Known rows, with every step that occurs
z/t/d: .05  .06  -.06  .02  -.05  .08  .03  .04  -.03  -.19  .20  -.04  .05  -.19  .07  .23  .01  .07  -.05  -.07  -.18  -.03  -.08  .07
z/t/d/n/y/p: -.07  .02  -.18  .08  -.10  .20  .15  .01  -.18  -.22  .36  -.08  .12  -.13  .12  .30  -.06  .19  .06  -.31  -.18  .13  -.24  .13
j/d: .02  -.01  .05  .04  .17  .04  .07  -.04  .01  -.04  .00  -.03  .05  .04  -.02  -.04  -.05  -.01  -.15  .08  -.12  .11  -.08  .12
z/j/d: .03  -.06  -.06  -.02  .05  .17  .23  .02  .03  -.06  .02  -.14  -.01  .13  -.04  .04  .11  -.03  -.25  .13  -.21  .16  -.09  .10
p/y/n: .09  -.12  -.08  .04  -.08  .34  .05  .01  -.08  -.15  -.04  .05  -.07  .06  -.09  .11  .11  .00  .27  -.21  -.12  .02  -.12  .13
j/z: .05  -.23  .10  -.06  .08  .01  .08  .07  -.08  -.01  .08  .07  -.01  .06  -.12  -.03  .00  -.03  -.03  .03  -.05  -.14  -.01  -.06
p/y/d: -.04  .01  .01  .04  -.05  .25  .27  .01  .02  -.03  -.01  .09  .08  .12  .09  .07  -.02  .20  .22  -.26  -.26  -.02  -.01  .12
p/y/n/d/j/z: .19  -.11  .01  -.06  .03  .40  .26  -.02  .02  -.13  -.01  .18  -.10  .24  -.16  .13  -.02  .00  .34  -.19  -.32  .01  -.05  .06
y/n/d/j/z: .17  -.05  .07  -.08  .12  .18  .14  -.06  .11  -.04  .06  .15  -.10  .21  -.18  -.01  -.03  -.13  .27  -.13  -.24  .11  -.09  -.11
j/p: -.01  -.03  .08  -.13  .06  .11  .03  .03  .08  -.01  .02  -.04  -.06  .00  -.13  .05  .05  -.08  -.02  -.05  -.07  .00  .00  .07
z/j/d/n: .04  -.05  -.11  .02  .01  .14  .25  .07  .00  -.06  .11  -.11  -.01  .14  .06  -.02  .11  .01  -.26  .01  -.12  .27  -.21  .15
z/j/p: -.01  -.09  -.01  -.19  -.07  .21  .20  .06  .08  -.01  .04  -.14  -.10  .10  -.13  .12  .23  -.12  -.14  .01  -.17  .06  -.01  .09
t/p/y/n: -.05  -.12  .00  -.02  -.15  .39  .10  .12  -.06  -.26  .02  -.10  .01  .01  -.21  .11  -.04  .18  .26  -.13  -.04  -.01  -.15  .11
j/z/t/p: -.03  -.27  .07  -.12  .03  .11  .03  .20  -.07  -.06  .18  -.04  .00  -.10  -.29  .14  -.04  .11  -.03  .00  -.12  -.11  -.06  -.01
y/n: .08  -.06  -.06  .02  -.02  .13  -.12  -.03  -.01  -.09  .03  .01  -.05  .04  -.09  -.03  .11  -.07  .17  -.18  -.03  .09  -.15  -.02
p/y/d/j: -.04  .09  -.08  .00  -.02  .31  .31  -.06  .14  -.07  -.05  .09  .09  .08  .14  .15  -.01  .17  .26  -.20  -.40  .08  -.03  .07
t/d: .01  .14  .03  .03  -.07  .05  .12  -.05  -.01  -.26  .13  -.05  .06  -.07  .11  .07  -.08  .03  -.05  .02  -.04  -.07  -.08  -.01
t/p/y/d: -.19  -.01  .08  -.02  -.13  .30  .29  .12  .03  -.16  .05  -.05  .12  .04  -.07  .07  -.15  .34  .22  -.16  -.18  -.03  -.06  .09
n/y/d/j/z/t: -.08  -.10  -.07  -.11  .08  .25  .24  -.17  .04  -.05  .11  .10  .05  .02  .03  .21  .05  .12  .14  -.23  -.67  .09  .02  -.06
d/n: .01  .01  -.08  .08  -.06  -.05  .02  .06  -.01  .00  .10  .03  .03  -.02  .14  -.06  -.01  .04  -.02  -.16  .13  .16  -.14  .06
z/t/p/y: -.08  -.11  -.03  -.02  -.10  .31  .08  .20  -.09  -.14  .05  -.08  .01  -.17  -.19  .29  -.03  .26  .10  -.07  -.16  -.05  -.05  .18
n/y/d/j/p: -.17  .08  -.02  -.14  .07  .28  .28  -.25  .15  -.08  .02  .03  .05  .06  .05  .15  .03  .06  .15  -.23  -.59  .14  .04  -.01
d/j/z/t/p/y: .00  -.19  -.08  -.14  .02  .34  .18  .11  .05  -.14  .06  .01  .00  -.09  -.20  .32  -.05  .15  .09  .03  -.34  -.06  -.09  .05
d/j: .00  .10  -.13  -.05  .03  .05  .07  -.10  .17  -.04  -.07  .03  -.01  -.03  .06  .10  -.02  -.03  .05  .06  -.17  .11  -.03  -.05
j/z/t/p/y/n: .04  -.37  .01  -.08  .00  .38  .04  .23  -.15  -.18  .16  -.01  -.04  -.04  -.37  .21  .04  .12  .18  -.16  -.23  -.10  -.16  .09
y/n/d/j: .15  .11  -.03  -.05  .02  .18  .08  -.10  .18  -.05  .01  .11  -.08  .17  -.08  .01  -.02  -.08  .31  -.15  -.20  .20  -.10  -.08
n/d: .06  .11  .17  -.04  .05  -.01  .17  .00  .02  .09  .02  .08  -.04  .17  -.05  -.04  -.13  .03  .11  -.03  -.05  .01  .09  .00

Rows
.05  .00  -.02  .09  .13  .01  .06  .02  -.01  -.05  .09  .00  .05  .03  .09  -.13  -.07  .06  -.17  -.04  .00  .24  -.23  .15 -> j/d/n
-.18  -.07  -.08  .00  .03  .19  .15  -.13  -.18  -.03  .10  -.08  .09  .11  -.05  .19  -.08  .14  .16  -.16  -.17  .05  -.05  .00 -> n/y/p
-.17  -.01  .02  .02  -.15  .27  .31  .16  -.01  -.15  .12  -.06  .12  .03  .02  .03  -.14  .39  .21  -.28  -.07  .08  -.17  .13 -> t/p/y/d/n
-.01  -.05  .12  -.04  -.11  .37  .24  .12  -.04  -.21  .03  -.03  -.03  .14  -.24  .09  -.12  .20  .34  -.14  -.09  .02  -.08  .09 -> t/p/y/n/d
-.15  -.06  -.14  .05  -.04  .12  .15  -.07  -.17  -.04  .19  -.03  .10  .07  .09  .10  -.08  .16  .13  -.32  -.03  .20  -.17  .10 -> d/n/y/p
.08  -.19  -.09  -.16  -.15  .50  .27  .08  .03  -.12  .01  -.10  -.17  .17  -.20  .22  .30  -.10  .06  -.16  -.27  .07  -.09  .20 -> z/j/p/y/n
-.16  .10  -.09  -.05  .03  .20  .26  -.27  .09  -.08  .01  .06  .09  .07  .15  .13  -.02  .13  .16  -.19  -.53  .16  .04  -.07 -> n/y/d/j
.00  .17  -.06  -.11  -.05  .35  .32  -.06  .17  -.36  .06  -.04  .01  -.06  .07  .29  -.06  .00  .03  .00  -.29  -.04  -.08  .12 -> t/d/j/p/y
.13  -.07  .12  -.11  .00  .40  .20  .05  .03  -.09  .01  .05  -.16  .20  -.23  .09  .06  -.04  .28  -.24  -.21  .02  -.02  .21 -> j/p/y/n/d
-.03  -.09  -.06  -.11  -.15  .39  .44  .14  .06  -.03  .10  -.08  -.03  .20  .03  .12  .21  .10  .01  -.30  -.31  .15  -.11  .24 -> z/j/p/y/d/n
-.05  -.06  -.03  .10  .10  .09  .15  -.11  -.09  -.12  .08  -.01  .05  .05  .12  -.02  -.05  .09  -.18  -.08  -.18  .25  -.15  .17 -> j/d/n/y
.14  .03  .11  -.01  .00  .11  .04  -.03  .02  -.01  .04  .09  -.09  .21  -.12  -.07  -.01  -.07  .28  -.21  -.08  .12  -.07  -.02 -> y/n/d
-.14  -.08  .02  -.02  -.13  .27  .18  .12  -.05  -.19  -.01  -.10  .03  -.02  -.13  .15  -.11  .23  .12  .01  -.02  -.11  -.03  .11 -> t/p/y
-.17  .01  .03  .00  -.02  .16  .20  -.19  -.03  -.04  .06  .03  .08  .09  .11  .05  -.01  .15  .14  -.24  -.40  .06  .06  -.04 -> n/y/d
-.08  -.03  -.10  .06  -.07  .08  .10  -.08  -.16  -.10  .08  .01  -.01  -.01  .14  .04  .02  .11  -.01  -.19  -.06  .16  -.06  .06 -> d/n/y
.10  -.13  -.10  -.12  .11  .11  .04  .00  .08  .00  .07  .08  -.04  -.09  -.10  .20  .06  -.04  .02  .01  -.31  .03  -.05  -.06 -> d/j/z/t
-.14  -.07  .01  -.02  -.10  .32  .19  .18  -.02  -.09  .12  -.05  .09  -.08  -.11  .23  -.03  .35  .19  -.23  -.29  -.02  -.08  .16 -> z/t/p/y/d
-.03  .02  -.05  .10  -.10  .21  .27  .06  .00  -.06  .07  .09  .10  .10  .17  .00  -.02  .25  .20  -.38  -.16  .10  -.12  .17 -> p/y/d/n
.14  -.02  .06  .01  -.05  .35  .19  .02  -.05  -.10  -.02  .11  -.08  .21  -.13  .08  .00  .04  .34  -.24  -.17  .02  -.01  .14 -> p/y/n/d
.06  .15  -.16  -.03  -.04  .14  .09  -.05  .12  -.22  .15  -.02  .04  -.21  .12  .33  .01  .03  -.01  -.02  -.31  .04  -.11  .02 -> z/t/d/j
.07  .08  -.13  .09  -.11  .07  .05  .08  -.04  -.19  .26  -.02  .05  -.20  .17  .18  .01  .10  -.07  -.20  -.10  .10  -.20  .11 -> z/t/d/n
-.14  -.09  .07  -.10  -.03  .36  .37  .09  .09  -.19  .09  -.01  .12  .09  -.12  .12  -.16  .29  .22  -.12  -.33  -.04  -.09  .00 -> t/p/y/d/j/z
-.06  .14  .01  -.13  .07  .16  .20  -.10  .31  .03  .03  .03  .06  .06  .05  .04  -.01  .03  .17  -.20  -.38  .14  -.08  -.01 -> y/d/j/p
.13  -.11  .02  -.18  -.11  .49  .37  .09  .02  -.06  .04  -.04  -.19  .30  -.23  .17  .20  -.08  .16  -.18  -.31  .07  -.01  .19 -> z/j/p/y/n/d
-.02  .03  -.14  .06  -.12  .17  .09  -.03  -.14  -.27  .27  -.01  .03  -.18  .19  .27  .03  .15  -.06  -.24  -.25  .11  -.14  .13 -> z/t/d/n/y
-.06  -.27  .10  -.07  .00  .30  .23  .21  -.07  -.06  .18  .04  .07  -.01  -.23  .18  -.05  .27  .14  -.21  -.34  -.14  -.07  .07 -> j/z/t/p/y/d
.03  -.06  .04  -.05  -.10  .37  .14  .19  -.06  -.14  .10  -.03  -.06  -.01  -.27  .24  -.03  .21  .29  -.20  -.23  .03  -.08  .17 -> z/t/p/y/n/d
-.02  -.01  .04  -.05  -.05  .30  .29  .08  .07  -.05  .08  .03  .01  .09  .04  .04  .04  .13  .15  -.39  -.21  .10  -.11  .26 -> j/p/y/d/n
.04  -.14  -.05  -.18  -.13  .40  .35  .11  .02  -.07  -.01  -.11  -.12  .16  -.14  .24  .21  -.03  -.06  -.04  -.24  -.02  .01  .20 -> z/j/p/y
.04  -.09  -.04  -.11  .11  .06  .11  -.04  .12  -.04  .00  .09  .00  .02  -.05  .07  -.01  -.08  .01  .07  -.19  -.02  -.05  -.11 -> d/j/z
-.03  -.08  -.13  -.01  .00  .22  .32  -.03  -.10  -.12  .11  -.12  .00  .15  .09  .07  .12  .06  -.25  -.02  -.27  .29  -.13  .13 -> z/j/d/n/y
.04  -.03  .12  -.17  .09  .15  .24  .09  .11  -.01  .13  .07  -.02  .07  -.23  .16  -.17  .11  .13  .02  -.29  .04  .02  -.07 -> n/d/j/z/t/p
-.05  -.03  .09  -.08  -.01  .32  .27  .03  .08  -.03  .00  .03  .01  .10  -.04  .10  .02  .10  .17  -.26  -.30  -.03  -.02  .20 -> j/p/y/d
-.04  -.08  .00  -.15  -.10  .43  .42  .08  .10  -.05  .05  -.10  -.03  .21  -.07  .16  .18  .06  .03  -.18  -.38  .04  -.02  .18 -> z/j/p/y/d
-.06  .17  -.06  -.04  .04  .09  .18  -.12  .24  .03  .03  .06  .10  .07  .15  .01  -.03  .09  .16  -.17  -.32  .15  -.08  -.09 -> y/d/j
